Known rows, with every step that occurs
M, R, Z: [ 0.03 -0.12  0.11 -0.01  0.16  0.06 -0.07 -0.43  0.08  0.11 -0.06  0.09
  0.11 -0.30  0.15  0.14  0.07 -0.16  0.15  0.00  0.11  0.26  0.23 -0.13
 -0.03 -0.15]
C, L, X, K, R: [ 0.04 -0.43 -0.23  0.25 -0.10  0.14 -0.28 -0.03 -0.17 -0.14  0.19  0.21
  0.13 -0.12  0.10  0.04  0.18  0.06 -0.16  0.06  0.36  0.20 -0.10 -0.03
  0.05 -0.21]
C, L, X, K: [ 0.02 -0.23 -0.24  0.18 -0.20 -0.05 -0.23  0.02  0.01 -0.11  0.33  0.23
  0.08 -0.37  0.11  0.14  0.16 -0.02 -0.22 -0.04  0.32  0.13 -0.01  0.10
  0.05 -0.10]
L, R, Z: [ 0.00  0.11 -0.03 -0.02  0.10 -0.03 -0.10 -0.28 -0.08  0.07 -0.07  0.13
  0.11 -0.31  0.26  0.21  0.18 -0.07 -0.02  0.04  0.05  0.27  0.27 -0.06
 -0.09 -0.03]
K, R, Z: [-0.03 -0.03 -0.05  0.06  0.14  0.07 -0.14 -0.47 -0.09  0.13 -0.19  0.10
  0.15 -0.15  0.22  0.14  0.19 -0.07  0.13  0.00  0.03  0.47  0.18 -0.17
 -0.04 -0.18]
Z, M, X, K, R: [ 0.08 -0.42 -0.15  0.19  0.13  0.01 -0.17 -0.12 -0.12 -0.21  0.09  0.19
  0.13  0.09  0.12 -0.01  0.10  0.09 -0.10  0.08  0.38  0.37 -0.17 -0.08
  0.13 -0.19]
M, R, L, K: [-0.08 -0.08  0.06  0.11 -0.20  0.10 -0.15  0.33  0.10 -0.04 -0.25  0.19
  0.22 -0.26  0.13  0.14 -0.03 -0.09 -0.21  0.00  0.08  0.54  0.04  0.03
  0.05 -0.13]
R, Z, M, X: [ 0.16 -0.18 -0.07  0.00  0.14 -0.25  0.10 -0.13  0.21 -0.08  0.15  0.18
  0.03  0.05  0.13  0.07 -0.04 -0.05  0.06  0.01  0.26  0.45  0.13  0.00
  0.14 -0.04]
L, R, Z, F: [ 0.03 -0.14  0.00  0.06  0.02  0.09 -0.08  0.07  0.09 -0.15  0.01  0.19
  0.14 -0.09  0.27 -0.08  0.09 -0.02  0.26  0.03 -0.10  0.18  0.33 -0.20
 -0.12  0.03]
J, Z, M, R, X: [ 0.20 -0.38 -0.04 -0.08  0.15  0.09 -0.09 -0.30 -0.07 -0.03  0.25  0.17
 -0.01 -0.03 -0.04 -0.01 -0.07  0.03  0.07 -0.01  0.33  0.16  0.13 -0.01
  0.10 -0.10]
L, K, R, X, A: [-0.03 -0.52 -0.18 -0.15  0.12  0.22 -0.32 -0.37 -0.19  0.06  0.28  0.10
  0.11 -0.03  0.02 -0.12  0.01 -0.16 -0.04  0.09  0.23  0.48  0.07 -0.15
 -0.01 -0.02]
R, Z, C, L, K, X: [-0.18  0.09 -0.13  0.16 -0.20  0.08 -0.15  0.05  0.07 -0.06 -0.36  0.18
  0.18  0.10 -0.06  0.06  0.01 -0.06 -0.32 -0.12  0.10 -0.01  0.09  0.02
 -0.07 -0.08]
R, L, Z: [ 0.06  0.10 -0.11  0.06  0.05  0.14 -0.20 -0.01  0.05  0.17  0.01  0.22
  0.25 -0.17  0.20  0.21  0.12 -0.05  0.04 -0.06 -0.25  0.55  0.19  0.11
 -0.02 -0.07]
L, R, X: [ 0.12 -0.19 -0.12 -0.09  0.03  0.07 -0.15 -0.20 -0.33 -0.17  0.17  0.20
  0.02 -0.12  0.07  0.09  0.04  0.04 -0.13  0.07  0.15  0.14  0.13  0.13
  0.03 -0.02]
J, Z, X: [ 0.09 -0.16 -0.20 -0.03 -0.06 -0.04 -0.21 -0.30  0.11  0.07 -0.01  0.15
  0.15 -0.03  0.07 -0.01  0.10  0.05  0.08 -0.16  0.16  0.15  0.18 -0.16
  0.05  0.05]
M, R, Z, J: [ 0.01 -0.03  0.00  0.04  0.33  0.15 -0.16 -0.31  0.03 -0.20 -0.13  0.03
  0.10 -0.41  0.15  0.21  0.04 -0.11  0.01  0.01 -0.18  0.26  0.19 -0.21
 -0.03  0.01]
R, K, X, A: [-0.12 -0.38 -0.21 -0.14  0.17  0.13 -0.28 -0.13 -0.10  0.05  0.07  0.08
  0.17  0.03  0.03 -0.10  0.00 -0.20 -0.21 -0.01  0.32  0.19  0.11 -0.20
 -0.06 -0.02]
K, R, L: [ 0.03 -0.12 -0.15  0.05 -0.05  0.29 -0.18  0.19 -0.20  0.06 -0.09  0.19
  0.18 -0.19  0.20  0.18  0.06  0.01  0.00 -0.05 -0.01  0.54  0.02  0.02
  0.03 -0.24]
Z, C: [-0.03  0.07 -0.07 -0.06  0.02  0.05 -0.23 -0.03  0.17 -0.07 -0.14  0.23
  0.00 -0.16  0.04 -0.11 -0.16 -0.03  0.05 -0.20 -0.30 -0.08  0.00 -0.06
  0.06 -0.12]
L, X, A: [ 0.04 -0.54 -0.22 -0.13 -0.01  0.07 -0.27 -0.12  0.06  0.14  0.47  0.15
  0.07 -0.21  0.09 -0.10  0.01 -0.21 -0.03  0.06  0.37  0.24  0.19 -0.11
  0.01  0.03]
L, X, K, R: [ 0.04 -0.41 -0.20  0.22 -0.03  0.08 -0.27 -0.15 -0.19 -0.16  0.08  0.20
  0.14 -0.07  0.13  0.04  0.18  0.09 -0.13  0.07  0.41  0.28 -0.09 -0.07
  0.07 -0.21]
Z, F: [ 0.06 -0.33 -0.01  0.06  0.02  0.10 -0.11  0.30  0.13 -0.15 -0.01  0.22
  0.11  0.02  0.20 -0.25 -0.03 -0.05  0.25 -0.02 -0.14  0.09  0.18 -0.15
  0.03 -0.02]
X, K: [-0.03 -0.11 -0.11  0.07  0.09 -0.10 -0.24 -0.13 -0.06 -0.06 -0.01  0.18
  0.10 -0.27  0.19  0.08  0.12 -0.02 -0.16 -0.05  0.12  0.25 -0.08  0.00
  0.11 -0.13]
J, Z, C, L, R, X, K: [-0.01 -0.02 -0.23  0.01  0.05  0.01 -0.28 -0.30 -0.18 -0.18  0.19  0.21
  0.06 -0.25  0.05  0.17  0.11  0.10 -0.17 -0.09  0.15  0.07 -0.03  0.05
 -0.04 -0.02]
L, R: [ 0.10 -0.18 -0.05  0.00  0.04  0.03 -0.18  0.26 -0.17 -0.10  0.10  0.22
  0.08 -0.20  0.20  0.01  0.07  0.02 -0.23  0.12  0.14 -0.07  0.07  0.06
  0.03  0.00]
Z, M: [ 0.14 -0.18 -0.11  0.04  0.06 -0.09 -0.06  0.32  0.14  0.16  0.20  0.22
 -0.05 -0.08  0.18 -0.14 -0.04 -0.01 -0.07 -0.04  0.12  0.24  0.08  0.00
  0.23 -0.15]
X, A: [-0.01 -0.44 -0.13 -0.20  0.20  0.13 -0.28 -0.12  0.00  0.21  0.30  0.10
  0.08 -0.18  0.13 -0.16 -0.03 -0.25  0.00  0.03  0.10  0.26  0.09 -0.15
  0.04  0.00]
L, Z, F: [ 0.07 -0.23 -0.02  0.13  0.06  0.13 -0.15  0.16  0.20 -0.10  0.06  0.24
  0.20  0.09  0.20 -0.19  0.05 -0.02  0.29  0.00 -0.27  0.20  0.26 -0.12
 -0.04  0.04]
X, K, R, L, Z: [ 0.03  0.01 -0.15  0.16  0.06  0.20 -0.26 -0.11 -0.06  0.09  0.03  0.22
  0.29 -0.12  0.19  0.23  0.20  0.03  0.00 -0.02 -0.13  0.62  0.09  0.06
 -0.04 -0.12]
C, L: [ 0.04 -0.20 -0.12  0.06 -0.10  0.18 -0.17  0.36  0.01  0.11  0.26  0.19
  0.06 -0.28  0.08 -0.04  0.00 -0.17 -0.13 -0.07 -0.17 -0.08  0.01  0.15
  0.07 -0.10]

Rows
[ 0.00 -0.12 -0.16  0.01  0.08 -0.06 -0.23 -0.42 -0.21 -0.14  0.07  0.17
  0.06 -0.22  0.10  0.14  0.11  0.01 -0.13 -0.06  0.16  0.36 -0.04  0.06
  0.09 -0.13]
R, X, K
[ 0.03 -0.21 -0.20  0.14 -0.11 -0.15 -0.22 -0.15  0.00 -0.13  0.16  0.22
  0.08 -0.30  0.16  0.15  0.16  0.01 -0.19 -0.02  0.40  0.24  0.01  0.04
  0.08 -0.11]
L, X, K
[ 0.06 -0.01 -0.13  0.12  0.06  0.23 -0.23 -0.05 -0.04  0.13  0.01  0.22
  0.28 -0.08  0.18  0.19  0.16  0.01  0.05 -0.02 -0.18  0.58  0.13  0.06
 -0.03 -0.12]
K, R, L, Z
[-0.07 -0.01 -0.08  0.11  0.15  0.02 -0.18 -0.56 -0.11  0.07 -0.16  0.10
  0.17 -0.21  0.23  0.20  0.24 -0.04  0.07 -0.01  0.11  0.52  0.11 -0.17
 -0.05 -0.19]
X, K, R, Z
[ 0.02 -0.27 -0.11  0.05 -0.02  0.12 -0.20 -0.32 -0.29 -0.15 -0.10  0.17
  0.11  0.07  0.01  0.03  0.05  0.03 -0.09  0.05  0.16  0.47  0.02  0.01
  0.06 -0.14]
L, K, R, X
[-0.05 -0.43 -0.20 -0.15  0.15  0.17 -0.26 -0.17 -0.07  0.15  0.16  0.10
  0.13  0.06  0.01 -0.14 -0.02 -0.20 -0.13  0.01  0.30  0.09  0.11 -0.14
 -0.02 -0.01]
K, X, A
[ 0.07 -0.21 -0.24  0.11 -0.36  0.08 -0.19  0.22  0.19 -0.07  0.37  0.28
  0.00 -0.31  0.00  0.02 -0.01 -0.06 -0.09 -0.09  0.12 -0.15  0.13  0.13
  0.02 -0.07]
Z, C, L, X
[ 0.06  0.00 -0.09  0.09  0.27  0.26 -0.24 -0.02  0.03 -0.19 -0.02  0.12
  0.20 -0.33  0.15  0.24  0.04 -0.04 -0.05  0.00 -0.33  0.39  0.15 -0.06
 -0.03  0.05]
M, R, L, Z, J
[-0.05 -0.19  0.01  0.16 -0.01  0.12 -0.11 -0.01  0.12 -0.13 -0.17  0.17
  0.20  0.04  0.23 -0.12  0.10 -0.03  0.30  0.02 -0.09  0.40  0.26 -0.28
 -0.10 -0.05]
L, K, R, Z, F
[ 0.03 -0.13 -0.17  0.03  0.06 -0.04 -0.24 -0.30 -0.29 -0.22  0.16  0.20
  0.06 -0.24  0.12  0.17  0.14  0.07 -0.23  0.02  0.25  0.25 -0.03  0.09
  0.04 -0.07]
L, R, X, K
[ 0.08 -0.23 -0.14  0.09  0.12 -0.24 -0.08 -0.10  0.08 -0.21  0.18  0.20
  0.06 -0.08  0.14  0.08  0.04  0.02 -0.15 -0.01  0.33  0.36 -0.10  0.04
  0.17 -0.09]
Z, M, X, K
[ 0.05 -0.29 -0.07  0.03  0.10  0.03 -0.22 -0.41 -0.18 -0.20  0.16  0.16
  0.06 -0.23  0.03  0.12  0.06  0.01 -0.12 -0.01  0.29  0.24 -0.06  0.04
  0.08 -0.15]
M, R, X, K
[-0.06 -0.25 -0.06  0.08  0.08  0.08 -0.14  0.03 -0.12 -0.22 -0.32  0.14
  0.20  0.13 -0.03  0.03 -0.01 -0.02 -0.31 -0.05  0.42 -0.06  0.06 -0.10
 -0.01 -0.17]
M, R, K, X
[-0.02  0.26 -0.12  0.00  0.00  0.16 -0.26 -0.07  0.22  0.02 -0.07  0.27
  0.12 -0.17  0.06  0.06 -0.07  0.00  0.10 -0.22 -0.46  0.20  0.10  0.01
 -0.04 -0.09]
R, L, Z, C
[-0.02  0.04 -0.18 -0.01 -0.04  0.18 -0.24  0.20  0.19  0.12  0.13  0.22
  0.05 -0.24 -0.01 -0.05 -0.08 -0.08  0.02 -0.23 -0.29 -0.27  0.03  0.01
 -0.03 -0.03]
J, Z, C, L
[-0.06 -0.10 -0.09  0.05  0.00  0.03 -0.21  0.44 -0.17 -0.23  0.02  0.18
  0.14 -0.31  0.20  0.07  0.09 -0.04 -0.38  0.00  0.08  0.10  0.05 -0.02
 -0.04 -0.06]
C, L, R, K
[ 0.01 -0.14 -0.22  0.11 -0.14  0.26 -0.24  0.05 -0.21 -0.05  0.01  0.19
  0.20 -0.23  0.17  0.22  0.13  0.08 -0.05 -0.08  0.11  0.61 -0.03  0.01
  0.03 -0.24]
Z, X, K, R, L
[-0.06 -0.46 -0.19 -0.13  0.25  0.13 -0.25 -0.11  0.00  0.12  0.17  0.08
  0.17  0.08  0.00 -0.12 -0.03 -0.14 -0.15 -0.02  0.51  0.12  0.13 -0.29
 -0.06  0.00]
J, Z, M, R, K, X, A
[-0.04 -0.05 -0.17  0.11 -0.08 -0.09 -0.23 -0.48  0.00 -0.09  0.08  0.14
  0.12 -0.30  0.15  0.15  0.22  0.01 -0.09 -0.11  0.16  0.42  0.05 -0.08
  0.05 -0.10]
R, Z, X, K
[ 0.02 -0.15 -0.19  0.05  0.00  0.03 -0.25 -0.20 -0.28 -0.20  0.27  0.20
  0.05 -0.29  0.09  0.17  0.14  0.05 -0.26  0.00  0.20  0.17 -0.04  0.13
  0.02 -0.07]
C, L, R, X, K
[ 0.21 -0.53  0.08  0.06  0.11  0.11 -0.07  0.23  0.15  0.01  0.30  0.18
 -0.01 -0.13  0.04 -0.16 -0.12 -0.05 -0.02  0.06  0.33 -0.03  0.02 -0.05
  0.19 -0.19]
Z, M, R
[-0.15  0.04 -0.16  0.13 -0.15  0.06 -0.18  0.13  0.09 -0.03 -0.39  0.19
  0.21  0.18 -0.09  0.01 -0.01 -0.02 -0.32 -0.14  0.17 -0.12  0.06 -0.01
 -0.06 -0.02]
J, Z, C, L, K, X
[ 0.02 -0.29 -0.13  0.08 -0.08  0.19 -0.21 -0.21 -0.28 -0.14  0.02  0.17
  0.10  0.02 -0.02  0.02  0.05  0.01 -0.12  0.04  0.11  0.40  0.01  0.06
  0.04 -0.14]
C, L, K, R, X
[-0.13 -0.38 -0.19 -0.06  0.00  0.19 -0.28  0.01  0.00  0.12  0.14  0.11
  0.17  0.03 -0.02 -0.13 -0.01 -0.23 -0.26  0.02  0.26  0.13  0.08 -0.10
 -0.05  0.02]
C, L, K, X, A
[-0.10 -0.08 -0.15  0.06  0.05 -0.01 -0.15  0.03 -0.14 -0.16 -0.41  0.15
  0.20  0.15  0.04  0.06  0.04 -0.02 -0.34 -0.09  0.28  0.06  0.08 -0.07
 -0.01 -0.14]
R, K, X
[-0.01 -0.14 -0.13  0.13 -0.22  0.06 -0.19 -0.43  0.03 -0.05 -0.06  0.12
  0.16 -0.10  0.09  0.05  0.20  0.00  0.01 -0.05  0.11  0.51  0.18 -0.16
  0.01 -0.09]
L, K, R, Z, X
[-0.07 -0.44 -0.16 -0.06  0.02  0.22 -0.23  0.06  0.05  0.12  0.19  0.12
  0.16  0.03 -0.02 -0.09 -0.06 -0.17 -0.22  0.03  0.42  0.28  0.10 -0.14
 -0.02 -0.04]
Z, M, R, L, K, X, A
[ 0.10 -0.01 -0.12  0.08  0.01 -0.03 -0.04  0.21  0.10  0.18  0.33  0.19
 -0.03 -0.24  0.22  0.03  0.09 -0.01 -0.08 -0.01  0.12  0.24  0.21  0.00
  0.07 -0.10]
C, L, R, Z, M
[ 0.09 -0.39 -0.16  0.22  0.15  0.02 -0.19 -0.18 -0.09 -0.18  0.12  0.20
  0.17  0.12  0.12  0.01  0.15  0.11 -0.08  0.09  0.32  0.42 -0.13 -0.06
  0.10 -0.17]
L, Z, M, X, K, R
[-0.02 -0.04 -0.14  0.03 -0.14  0.22 -0.23  0.32  0.14  0.02  0.21  0.23
  0.00 -0.29 -0.01 -0.09 -0.11 -0.12 -0.06 -0.18 -0.36 -0.25 -0.03  0.10
  0.03 -0.10]
Z, C, L
[ 0.20 -0.33 -0.09  0.01  0.12 -0.22  0.07  0.10  0.19 -0.15  0.19  0.21
  0.02  0.13  0.10 -0.04 -0.10 -0.03 -0.02  0.03  0.28  0.31  0.02  0.06
  0.21 -0.04]
Z, M, X
[ 0.04 -0.46 -0.19 -0.25  0.16  0.18 -0.28 -0.29 -0.23  0.04  0.47  0.12
  0.04 -0.16  0.06 -0.08  0.00 -0.16 -0.07  0.10  0.23  0.25  0.15 -0.07
 -0.03  0.06]
L, R, X, A
[-0.06 -0.07 -0.05  0.02  0.09 -0.07 -0.21  0.29 -0.18 -0.25 -0.14  0.18
  0.16 -0.24  0.24  0.09  0.09 -0.01 -0.33  0.02  0.14  0.21  0.07 -0.08
 -0.01 -0.07]
L, R, K
[-0.14 -0.27 -0.27 -0.15  0.15  0.20 -0.33 -0.05 -0.05  0.04  0.16  0.11
  0.17  0.00 -0.02 -0.09 -0.01 -0.13 -0.22 -0.07  0.29 -0.06  0.12 -0.22
 -0.17  0.07]
J, Z, C, L, R, K, X, A
[ 0.02 -0.55 -0.20 -0.20  0.19  0.25 -0.31 -0.43 -0.24  0.09  0.37  0.09
  0.07 -0.04  0.03 -0.13  0.00 -0.16  0.03  0.08  0.21  0.39  0.08 -0.14
  0.00 -0.04]
K, R, X, A
[-0.11 -0.02 -0.19  0.08 -0.05  0.10 -0.19  0.22 -0.15 -0.27 -0.23  0.19
  0.16  0.08 -0.02  0.05  0.02  0.04 -0.43 -0.09  0.23 -0.21  0.05 -0.02
 -0.09 -0.09]
Z, C, L, R, K, X
[-0.02 -0.45 -0.27 -0.06 -0.10  0.23 -0.31 -0.17  0.09  0.13  0.58  0.15
  0.06 -0.27  0.02 -0.08  0.03 -0.21  0.02  0.01  0.24  0.17  0.18 -0.14
 -0.10 -0.01]
K, R, Z, C, L, X, A
[ 0.03 -0.47 -0.24 -0.09 -0.03  0.25 -0.35 -0.22  0.09  0.17  0.59  0.12
  0.14 -0.14  0.02 -0.17  0.07 -0.20  0.00 -0.01  0.03  0.28  0.16 -0.11
 -0.02  0.08]
C, L, Z, X, A
[ 0.03 -0.52 -0.27 -0.09 -0.07  0.22 -0.28 -0.05 -0.04  0.13  0.47  0.16
  0.12 -0.24  0.11  0.01  0.04 -0.16 -0.01  0.06  0.38  0.43  0.17 -0.10
 -0.04 -0.04]
K, R, L, X, A
[-0.11 -0.40 -0.24 -0.11  0.10  0.21 -0.29  0.06 -0.14  0.01  0.24  0.10
  0.16 -0.03  0.02 -0.09  0.02 -0.18 -0.31  0.03  0.33  0.03  0.10 -0.14
 -0.10  0.02]
C, L, R, K, X, A
